Known rows, with every way that one mark hangs from another:
j765(j240): [ 3.72  3.14  0.47  2.37 -2.34 -7.07 -0.85  3.08  0.40  3.56 -1.66 -0.76
  2.39  4.26 -0.55 -5.24 -3.03  0.40 -4.56  1.00  2.74  3.98  2.20]
j17(j187): [ 3.79  2.77  1.45  3.80  0.33 -4.66  0.88 -0.07  0.17  1.00 -1.80  0.68
 -0.21  1.66  0.02 -5.75 -2.78  2.52 -5.83 -0.86  1.94  3.46  4.42]
j146(j702(j240(j187 j765))): [ 1.57  3.95  2.30  4.27  1.29 -5.70 -1.11  7.06  0.51  1.68 -4.18 -2.76
 -0.36  0.61 -4.64 -5.68 -0.75 -0.56 -4.17 -2.25  2.97  3.65  7.88]
j252(j187(j978)): [ 0.12  0.26  1.57  3.36  0.04 -3.50  1.67  1.86 -0.27  4.91 -1.37  0.88
 -1.98  2.77 -0.94 -5.54 -3.96  2.96 -5.89  0.35  4.03  2.12  1.90]
j702(j240(j187)): [ 2.95  4.37  1.28  3.26  0.70 -5.86 -1.29  4.81  0.95  3.30 -3.11 -1.83
 -0.50 -0.13 -2.94 -6.50 -2.15  0.75 -5.09 -0.94  2.02  4.51  6.64]
j17(j187(j252 j978)): [ 1.93 -0.76  3.32  5.21  0.52 -3.94  1.81  1.77 -1.34  2.14 -0.46 -0.74
  0.08  3.38  2.13 -5.70 -2.10  4.37 -4.19 -0.62  2.36  2.97  1.51]
j187(j17(j473) j240(j765) j978): [ 0.22 -0.68  2.15  5.94 -2.40 -5.47  1.68  2.43 -0.42  6.05 -2.27 -3.39
 -3.12  3.00  0.80 -4.80 -3.31  3.62 -2.04  0.86  5.51  2.97 -1.62]
j17(j473): [ 1.11  0.63  1.43  2.17 -3.14 -6.72  0.24 -0.54  1.75  1.70 -0.93 -0.24
  0.11  3.80 -1.53 -4.37 -3.41  3.10 -4.63  0.36 -0.17  2.85  1.79]
j702(j240(j187(j17))): [ 3.26  4.44  0.73  3.87 -0.79 -5.44 -0.57  3.97  0.82  4.48 -1.99 -3.05
 -1.68 -0.41 -1.64 -4.60 -1.51  2.27 -3.30 -1.12  3.27  3.77  5.21]
j187(j17 j252): [ 3.28 -0.51  3.23  4.03 -3.22 -5.90  0.85  1.43 -0.21  3.88  2.34 -3.81
  1.27  3.15  1.88 -1.96  0.39  4.50 -2.44 -0.76  1.98  1.62  0.08]
j702(j240): [ 3.77  3.75  2.08  2.55 -1.22 -7.23 -0.62  3.38  1.31  2.99 -1.71 -0.98
  0.47  1.72 -1.96 -6.76 -2.09  0.73 -4.00  0.71  2.06  2.91  5.46]
j240(j187 j702 j765): [ 0.36  1.81  2.59  4.26  2.45 -3.33 -1.31  6.86  1.20  1.61 -3.11 -2.24
 -2.04  0.80 -3.83 -5.13 -1.10  0.47 -6.15 -4.19  4.13  3.70  7.52]
j499(j252(j187(j240))): [ 1.55  1.02  2.78  3.17 -1.61 -6.55  0.48  2.87 -0.63  4.64 -2.50 -0.60
  1.70  3.04 -0.43 -3.48 -4.90  1.89 -6.71 -0.30  2.56  4.69  4.42]
j187(j17 j240 j252): [ 4.35  0.71  2.65  6.40 -2.20 -7.04  1.45  2.72 -1.41  5.36  0.50 -3.96
  1.58  2.87  2.13 -2.39 -0.12  3.27 -1.82  0.28  2.85  3.17 -0.68]
j252(j187(j240) j499): [ 1.83  4.70 -1.35  5.06  1.00 -4.54  2.63  3.32 -1.85  3.97 -4.24  1.98
 -2.22  2.46 -3.10 -5.42 -5.66  0.10 -3.93 -0.55  3.54  4.60  4.33]
j252(j187 j499): [ 0.83  3.78 -0.86  2.94  0.08 -3.49  2.06  2.06 -0.81  2.45 -2.56  2.08
 -2.42  2.55 -3.37 -4.99 -5.30  1.18 -4.67 -1.44  2.76  3.26  4.93]
j252(j187(j17 j978) j499): [-0.83  2.32 -1.08  4.40 -1.58 -2.00  3.81  1.96 -1.70  4.91 -1.00  0.55
 -4.91  3.30 -0.79 -4.05 -4.86  3.88 -1.46 -0.72  5.72  1.49  1.89]
j702(j240(j187(j17) j765)): [ 2.87  3.48  2.18  3.59  0.61 -4.89 -1.56  5.73  0.98  4.43 -3.39 -4.47
 -2.56 -1.84 -2.53 -5.48 -1.35  1.24 -4.80 -2.54  4.62  4.39  5.74]
j146(j702(j240(j187(j252) j765))): [ 1.66  2.13  3.46  4.59  1.24 -5.93 -1.12  7.91 -0.11  1.68 -3.43 -3.92
  0.84  1.16 -3.93 -4.76  0.29  0.17 -3.66 -2.77  2.08  3.90  6.74]
j499(j252(j187)): [ 0.82  0.06  3.23  1.24 -2.42 -5.67 -0.02  1.70  0.33  3.34 -1.16 -0.62
  1.53  3.17 -0.57 -2.95 -4.47  2.91 -7.23 -1.12  1.81  3.42  5.01]
j499(j252(j187(j17))): [ 0.96  0.20  2.68  1.76 -3.83 -5.16  0.76  0.92  0.21  4.58 -0.03 -1.92
  0.28  2.81  0.63 -1.21 -3.82  4.39 -5.33 -1.37  3.05  2.74  3.55]
j146(j702(j240(j187(j17)))): [ 2.02  4.87  0.57  4.91 -1.32 -5.88  0.51  4.80  0.18  2.74 -2.02 -2.78
 -0.57  1.39 -2.76 -3.52 -0.35  1.70 -1.09 -1.14  2.87  2.47  6.02]
j765(j240(j187(j252 j978) j702)): [ 0.19  0.85  1.10  5.08  0.11 -4.40 -0.10  7.82 -0.63  3.90 -1.91 -2.13
  0.60  5.45 -0.81 -4.23 -1.60  2.07 -2.15 -1.35  4.03  4.26  2.74]
j252(j187(j978) j499): [-1.12  2.37 -0.40  3.80  0.06 -2.48  2.92  2.96 -1.65  3.65 -2.22  2.01
 -3.51  3.64 -2.18 -5.92 -5.61  2.03 -3.55 -0.49  4.30  2.32  3.53]
j499(j252): [ 1.57  0.28  4.23  1.49 -3.82 -7.00 -0.93  2.16  0.41  2.28  0.43 -1.91
  3.31  4.12  0.65 -3.73 -2.93  2.43 -5.89 -0.41  0.97  2.77  5.29]
j499(j252(j187(j240(j702) j978))): [-1.27 -0.02  2.86  4.60 -1.34 -5.09  1.73  4.72 -0.75  4.87 -2.29 -0.24
 -0.04  5.12 -0.20 -3.84 -4.68  2.61 -4.14 -0.25  4.75  3.32  4.64]
j765(j240(j187)): [ 3.01  3.81 -0.33  3.15 -0.26 -5.73 -1.47  4.62 -0.01  3.95 -2.99 -1.52
  1.28  2.36 -1.65 -4.87 -3.10  0.46 -5.65 -0.61  2.61  5.58  3.54]
j187(j978): [ 0.65  0.28  2.68  3.73 -1.51 -4.95  0.84  2.48 -0.25  3.71  0.44 -0.66
 -0.11  3.92  0.63 -6.48 -2.27  2.54 -4.24  1.32  3.31  1.10  1.94]

Rows:
[-0.87 -2.11  2.03  5.12 -1.99 -3.83  1.24  2.41 -0.52  4.63  0.26 -4.12
 -1.79  2.89  0.91 -2.31 -1.66  6.51 -2.28 -1.42  1.95  3.11 -1.05]
j240(j187(j17(j473) j252 j978))
[ 1.96  2.25  0.93  5.69  0.87 -4.04  1.89  4.07  0.24  5.44 -3.46 -1.24
 -3.64  1.32 -2.11 -3.06 -2.43  1.67 -3.81 -2.05  6.88  3.35  3.03]
j252(j187(j17 j240(j702 j765)))
[ 1.07  0.88  1.31  7.73 -2.20 -4.85  3.53  4.71 -3.49  5.57  0.15 -2.94
 -1.06  4.78  2.27 -4.06 -1.97  3.56  1.35  0.60  4.74  2.37 -0.72]
j187(j17 j240 j252(j499) j978)
[ 2.24  1.41  1.45  4.45 -3.20 -4.85  1.96  2.46 -1.35  2.75  1.65 -2.80
 -0.09  3.96  0.81 -2.26 -1.11  3.72 -0.43 -1.52  2.15  1.87  1.65]
j187(j17 j252(j499))
[ 2.40  2.36  2.75  5.68  1.16 -6.06  0.04  5.98  0.33  2.98 -3.31 -1.40
 -0.43  2.75 -2.24 -5.92 -1.55 -0.74 -4.25 -1.09  4.89  3.52  5.22]
j187(j240(j702 j765))
[ 1.68  3.92  1.86  4.70 -0.06 -5.31 -0.53  6.36  0.45  2.78 -3.24 -4.00
 -1.36  0.34 -3.50 -4.10 -0.07  0.76 -2.49 -2.45  4.09  3.02  6.53]
j146(j702(j240(j187(j17) j765)))
[ 0.50 -0.41  4.08  4.72  2.59 -3.64 -1.25  7.82  0.50  1.59 -2.20 -3.64
 -0.64  1.59 -2.96 -3.99  0.19  1.37 -5.55 -4.90  3.10  4.04  6.04]
j240(j187(j252) j702 j765)
[ 0.92  0.87  1.77  5.58  0.48 -3.02  2.76  2.63 -2.46  1.11 -1.22  0.09
 -1.20  4.00  1.04 -6.03 -3.44  3.62 -2.35 -1.30  2.56  3.16  2.91]
j17(j187(j252(j499) j978))
[ 0.34  0.28  0.89  3.93 -1.57 -3.04  2.60  0.74 -0.37  6.14 -0.19 -0.56
 -3.32  2.33  0.40 -3.55 -3.29  4.65 -3.85  0.06  5.42  1.17  0.01]
j252(j187(j17 j978))
[ 0.92  1.06  0.50  6.26 -0.21 -5.17  2.59 -0.10 -0.65  2.79 -4.02  0.92
 -2.21  3.50  0.52 -6.36 -5.43  3.85 -3.23  1.17  2.50  4.55  0.59]
j17(j187(j240 j978) j473)
[ 3.00 -0.54  2.89  5.70  1.15 -6.07  0.93  1.58 -0.31  1.52 -4.58 -1.62
 -0.44  2.13 -0.38 -4.82 -3.59  2.94 -5.22 -1.74  1.14  6.39  1.01]
j17(j187(j240(j765) j252) j473)
[ 1.73  2.92  1.22  6.87 -0.10 -6.00  2.25  6.27 -1.73  1.91 -1.65 -0.62
  0.65  5.55 -1.62 -4.29 -1.70  0.54 -0.05 -1.20  2.67  3.60  4.57]
j187(j240(j702) j252(j499))
[ 1.54  1.87  2.60  6.61  1.12 -5.30  1.25  7.97 -1.62  1.84 -2.97 -1.95
 -0.22  4.30 -2.39 -5.02 -1.43 -0.53 -1.62 -2.69  3.89  4.17  5.09]
j187(j240(j702 j765) j252(j499))
[-1.20 -0.70  2.86  5.93  1.09 -3.18  0.73  6.75 -0.49  2.84 -0.30 -2.31
 -0.69  4.00 -0.84 -4.27 -0.35  3.45 -2.76 -2.37  3.11  2.40  3.97]
j240(j187(j252 j978) j702)
[-0.64 -0.82  1.25  3.89 -4.73 -4.94  2.05 -0.51  0.62  4.54  0.89 -1.88
 -2.55  4.43  1.38 -3.57 -2.94  5.80 -1.22  1.23  3.15  0.84 -1.39]
j187(j17(j473) j978)
[ 3.36  2.53  2.10  4.35 -0.57 -5.71 -0.54  4.76  0.27  4.43 -1.10 -4.39
 -0.38  0.20 -0.90 -3.65 -0.40  3.19 -2.77 -1.77  2.26  4.07  3.84]
j702(j240(j187(j17 j252)))
[ 0.48  4.21 -0.42  5.51  2.40 -3.45  2.24  6.13 -1.08  2.95 -5.46  1.35
 -3.91  2.54 -4.77 -5.46 -4.87 -0.90 -3.62 -2.72  5.72  4.48  6.46]
j252(j187(j240(j702 j765)) j499)
[ 1.68  2.13  1.53  5.08  2.47 -4.54  1.05  5.03  0.32  4.18 -4.67  0.20
 -2.27  1.63 -3.44 -4.90 -3.22 -0.02 -5.82 -1.85  5.51  4.18  4.84]
j252(j187(j240(j702 j765)))
[ 0.44  0.79  2.52  7.27 -0.67 -4.34  1.92  5.79 -0.65  5.64 -1.59 -3.09
 -3.23  3.46  0.58 -4.97 -1.06  2.10 -0.81 -0.27  8.17  1.64  1.76]
j187(j17 j240(j702 j765) j978)
[-1.40  0.49  2.38  5.71  0.77 -1.80  0.37  6.61  0.20  4.12 -1.52 -3.77
 -4.53  1.55 -1.27 -4.27 -0.69  3.00 -3.04 -3.46  7.06  1.93  4.42]
j240(j187(j17 j978) j702 j765)
[-0.40 -3.26  2.96  4.40 -4.61 -5.22  2.14  0.57 -0.06  4.49  1.91 -3.49
 -0.89  5.28  2.33 -2.35 -1.45  6.87 -0.65  0.38  2.04  1.25 -3.05]
j187(j17(j473) j252 j978)
[ 1.02  0.12  4.44  4.33  2.16 -4.61 -1.51  8.28 -0.26  4.27 -3.20 -4.46
 -1.11  0.14 -1.96 -7.20 -1.32  1.41 -5.21 -2.12  3.80  4.66  4.64]
j702(j240(j187(j252 j978) j765))
[-1.08  0.05  0.57  4.71 -2.30 -3.59  1.14  1.44  0.16  4.56 -0.77 -2.76
 -3.29  2.14  0.05 -3.56 -2.97  5.52 -2.86 -0.65  2.96  2.69  0.35]
j240(j187(j17(j473) j978))
[ 0.50  2.67  1.60  4.85  0.81 -4.43  0.40  7.29 -1.41  3.42 -2.56 -2.32
 -1.34  1.99 -2.07 -6.67 -2.67  1.77 -1.93 -1.34  2.64  4.33  5.27]
j702(j240(j187(j252(j499) j978)))
[-1.56 -1.37  1.15  4.86 -4.70 -4.31  3.20  1.49 -1.34  3.39  1.21 -2.50
 -2.34  6.00  1.25 -2.60 -2.97  6.09  1.47 -0.34  2.23  1.53 -1.51]
j187(j17(j473) j252(j499) j978)
[ 1.87  3.04  0.28  5.31  1.32 -5.06  1.99  3.55  0.16  4.22 -3.45  1.42
 -1.40  2.80 -2.73 -4.44 -3.34  0.95 -4.45 -0.55  4.35  3.64  4.21]
j252(j187(j240(j702)))
[ 2.62 -0.77  4.11  7.13  2.65 -4.42  1.38  4.50 -2.16  3.43 -3.26 -2.08
 -0.48  2.00  1.62 -6.87 -2.37  2.40 -4.90 -0.87  4.49  4.87  1.34]
j17(j187(j240(j765) j252 j978))
[ 1.56  0.27  3.37  3.48 -1.81 -5.67  0.42  3.31 -0.58  5.79 -2.50 -3.05
 -0.20  1.59  0.16 -2.28 -4.10  2.61 -6.08 -1.61  4.94  4.50  3.50]
j499(j252(j187(j17 j240(j765))))
[-0.31  0.68  1.98  5.94  2.48 -3.51  1.91  5.89 -0.55  5.35 -4.29  0.11
 -3.43  2.62 -2.38 -6.06 -3.51  0.93 -4.79 -0.90  6.97  3.28  3.34]
j252(j187(j240(j702 j765) j978))
[ 2.71  3.40  2.73  3.07  2.12 -5.28 -2.34  6.64  1.12  3.25 -4.43 -3.09
 -1.43 -1.47 -3.75 -7.11 -1.99 -0.22 -6.59 -2.35  3.35  5.20  7.25]
j702(j240(j187 j765))
[ 2.01  0.69  1.28  6.58  0.16 -5.97  2.33  1.28  0.15  0.73 -3.44  0.10
 -0.58  4.56 -0.59 -3.52 -3.01  3.80 -1.95 -1.36  0.83  5.17  2.18]
j17(j187(j240(j702) j252) j473)
[ 2.01  3.00  0.49  7.53 -1.86 -5.51  3.11  5.25 -1.86  3.34 -0.33 -2.31
 -0.90  5.19  0.00 -2.26 -0.91  2.36  2.26 -1.51  4.12  2.64  2.76]
j187(j17 j240(j702) j252(j499))
[ 2.66  2.40  2.05  6.36 -0.69 -5.51  1.00  4.86  0.21  4.39 -1.97 -3.04
 -1.97  2.32 -0.65 -3.74 -0.57  1.14 -2.01 -1.33  6.44  2.62  3.40]
j187(j17 j240(j702 j765))
[ 3.20  2.35  2.61  3.79  0.82 -6.09 -1.29  5.74  0.32  3.27 -2.18 -3.14
  0.85  0.45 -2.14 -5.43 -0.97  1.63 -4.52 -1.55  1.11  4.89  5.44]
j702(j240(j187(j252)))
[ 2.67  2.39  1.31  6.78  1.24 -4.60  2.28  2.00 -1.72  3.46 -3.05  0.52
 -1.16  2.47  1.44 -7.37 -3.85  2.33 -4.12  1.06  4.27  3.89  2.39]
j17(j187(j240 j978))
[ 2.15  3.42  2.96  3.44 -0.59 -6.93 -0.58  5.61  0.79  1.34 -2.94 -2.01
  0.65  2.24 -3.71 -5.84 -0.64 -0.66 -3.14 -0.80  3.02  2.22  6.77]
j146(j702(j240(j765)))
[-1.33 -1.06  2.15  4.33 -0.69 -2.98  0.04  3.28  0.38  4.59 -2.23 -4.14
 -4.29  0.78 -0.86 -4.30 -2.89  4.37 -4.61 -2.25  4.52  3.41  0.95]
j240(j187(j17(j473) j978) j765)
[ 1.85  1.12  2.22  3.65 -3.10 -6.16  1.25  1.96 -0.68  5.84 -1.50 -2.07
  0.50  2.67  0.84 -1.66 -4.29  3.52 -4.81 -0.48  3.83  3.95  2.92]
j499(j252(j187(j17 j240)))
[ 2.11  4.83 -1.99  5.64 -0.65 -4.03  3.52  2.24 -2.01  5.20 -3.05  0.49
 -3.49  1.98 -1.75 -3.41 -4.90  1.85 -2.01 -0.70  4.94  3.81  2.67]
j252(j187(j17 j240) j499)
[ 1.20  2.11  2.55  4.40  0.61 -3.93 -0.76  6.43  0.25  5.41 -3.03 -4.51
 -3.65 -0.84 -1.55 -6.41 -1.79  2.09 -3.72 -1.70  5.99  3.61  4.42]
j702(j240(j187(j17 j978) j765))
[-2.00 -2.01  2.51  2.13 -4.92 -4.71  1.73  0.14  0.25  5.11 -0.34 -1.63
 -1.43  4.66  1.09 -1.55 -5.32  6.32 -3.85 -0.36  3.11  2.44  0.95]
j499(j252(j187(j17(j473) j978)))
[ 1.17 -1.14  1.99  6.71 -0.15 -5.50  2.70  0.76 -1.30  2.75 -3.02 -0.57
 -0.80  4.29  1.43 -5.26 -4.15  4.79 -2.66  0.52  1.42  4.96 -0.86]
j17(j187(j240 j252 j978) j473)
